Each row was made from one walk, in order. Every step used is in the known rows, and no mark comes twice. Write each row's walk.
In the rows, 128 means zero.
Known rows
depig zufo vagam bagu: [ 87 148 105 129  67  86 125 162 111  93  84 112 101 124 110 125 112 178
 111 133]
bagu mizi zufo bevebu: [149  98 129  80 153 122 197  94 114 177 106 138 204  86 147 121 118 148
 134 102]
vagam bagu bevebu depig kelek: [135 146 116 121 117 154  94 161 118 111 109  84 147 158 159 127 164  69
 124 148]
gifoson bagu zufo bevebu: [127 104  98 103 152 164 180  71 124 113  87 133 125  76 114 106 109 166
 142 111]
kelek bagu mizi: [119 137 132  86 151  53 196  92 153 155 150 145  75  96 111 183 140 117
 143  89]
mizi bevebu: [157 129 125 133 143  78 165 108  88 154 136 133 119 138 130 129 115 170
 127 100]
vagam bagu bevebu depig: [141 133 121 114  97 122 146 131 122  88  93  87 139 151 172 130 189  84
 146 123]
kelek bagu mizi zufo: [124 111 158 110 135  79 192 100 166 155 141 174 100 100 139 171 145 155
 133  86]
bevebu depig: [151 131 120 150 111 105 131 102 120 116 142 100 110 180 103 139 132 114
 128 110]
kelek bagu mizi bevebu depig zufo: [123 117 155 122 115 148 105 189 133 145 162 148  98 118 149 100 171 132
 140 154]
vagam bagu zufo tedesuk: [103 134 101  75  65 102 161 154 132  97  65 116 124  75 126 179 136 137
 133 109]
depig kelek bagu zufo: [108 143 129 133 144 157 131 132 143 144 157 158  87  90 100 143  82 123
 112 124]
bevebu depig kelek bagu: [123 132 131 156 139 131  80 153 134 124 180 107  46 170 111 141 153 112
 121 150]
bevebu depig kelek bagu zufo: [115 137 137 157 128 195  83 155 143 120 163 136  97 129 113 115 108  95
 118 152]
kelek bagu mizi bevebu depig: [140 120 149 115 149 105 133 144 126 141 151 134  98 134 164 127 175 110
 149 141]
depig kelek bagu mizi: [111 148 126  98 174  88 145 116 146 177 166 143  83 102 104 178 119  97
 120 115]
mizi bagu bevebu depig kelek: [147 136 126 130 117 163  78 126 158 134 117 110 150 170 171  91 105 100
 147 144]
kelek bagu: [123 126 126 123 134  54 178 104 139 128 163 132  22 120 105 168 144 162
 139  91]
bevebu depig kelek: [144 143 115 158 133 141  79 131 111 140 155  96 121 186  94 138 113  95
 105 137]
bevebu depig zufo tedesuk: [118 106 107 130  56 148  85 182 119 113 124  95 113 141  99 151 147 145
 133 137]
gifoson mizi bevebu depig kelek: [158 140 133 159 174 131  87 130 105 129 198 101 181 173  85 113 175  89
 101 161]

Write each row's walk
[132  80 145 144 142 183  81 189 119 133 162 114  98 143 159  88 175 167
 127 175]
mizi zufo bevebu depig kelek bagu
[132 129 122 158  80 151 102 145 127 121 152 116 119 160  93 112 126 138
 116 125]
bevebu depig zufo
[101 110 133 165 103 189  90 179 110  90 112 123 116 123 156  92 118 135
 149 159]
kelek bagu bevebu depig zufo vagam
[166 128 137 149 156  98 137 104 109 107 183 106 173 165  97 118 186 105
 123 134]
gifoson mizi bevebu depig
[125 111 139 157  83 153 111 149 106  69  40 110 184 159 204 103 141 135
 132 144]
mizi zufo vagam bagu bevebu depig
[110 146 115 134  91 115 139  85 149 108  64 149 153 112 139  89  14 170
 138 114]
mizi bagu zufo vagam
[141 123 109 127 138 236  93 152  92 139 129 103 201 114 121  69  84  87
 116 167]
bagu zufo bevebu depig kelek
[123 109 143 142  97 182 124 169 136 110 152 130  91 118 147 107 166 121
 152 140]
kelek bagu bevebu depig zufo
[109 134 146 172 172 189  65 168 107  89 161 132 182 117 111  79 122  95
 109 200]
gifoson mizi bevebu depig kelek bagu zufo vagam
[146 123 141 114 136  91 185  68 143 168 116 165 179 115 125 162 106 138
 118  74]
bagu mizi zufo
[157 134 127 163 149 150  62 159  84 152 152 109 138 184 132 104 117 121
 109 156]
mizi bevebu depig kelek
[129 127 149 161 139 203  69 189 117 132 160 147 114 128 149  86 117 119
 119 175]
mizi bevebu depig kelek bagu zufo
[155 140 126  99 163  79 181  92 102 180 124 145 170 113 136 141 103 123
 130  95]
bagu mizi bevebu
[125 115 161 142 142 154  84 149 163 155 156 149 121 145 141 144 150 109
 115 142]
bevebu depig kelek bagu mizi zufo
[131 143 125 112  88 110 168  75 180 126 104 158 127 107 131 104  57 160
 143  94]
mizi bagu zufo
[102 119 145 143 120 153  77 195 104 125 122 140 128 122 158  86 121 139
 137 180]
kelek bagu mizi bevebu depig zufo vagam
[154 135 118 148 151 183  94 124 103 140 136 103 179 159 136 123 110  64
 124 133]
bagu bevebu depig kelek
[111 111 127 143 158 104 145  49 145 120  52 165 146 129 126 157  87 177
 120  98]
gifoson bagu mizi zufo vagam
[140 124 120 103 183  88 165  62 131 153 100 154 110 122 129 157 145 149
 137  94]
gifoson bagu mizi bevebu
[122 160 113  66 116  38 191  96 145 141 100 117 124 112 121 180 161 100
 127  87]
vagam bagu mizi
[ 95 147 118  98  99  98 124 179  98 134  68 132 169  99 150 106 112 157
 116 148]
depig zufo vagam bagu mizi bevebu
[132 149 130 103 115  90 191  49 200 108 149 152 174  90  84 109 105 131
 135  95]
gifoson mizi bagu zufo
[126 131 127 124 175 133 144 130 125 157 157 137  91 102 137 154 129 113
 136 116]
depig kelek bagu bevebu
[110 132 134 138 112  42 167  99 137  72 103 119 170 134 102 148 171 167
 103 118]
gifoson mizi zufo vagam bagu
[108 109  97 107 122 139 149  83 150 102  65 141  96  89  95 189 114 164
 141  93]
gifoson bagu zufo tedesuk
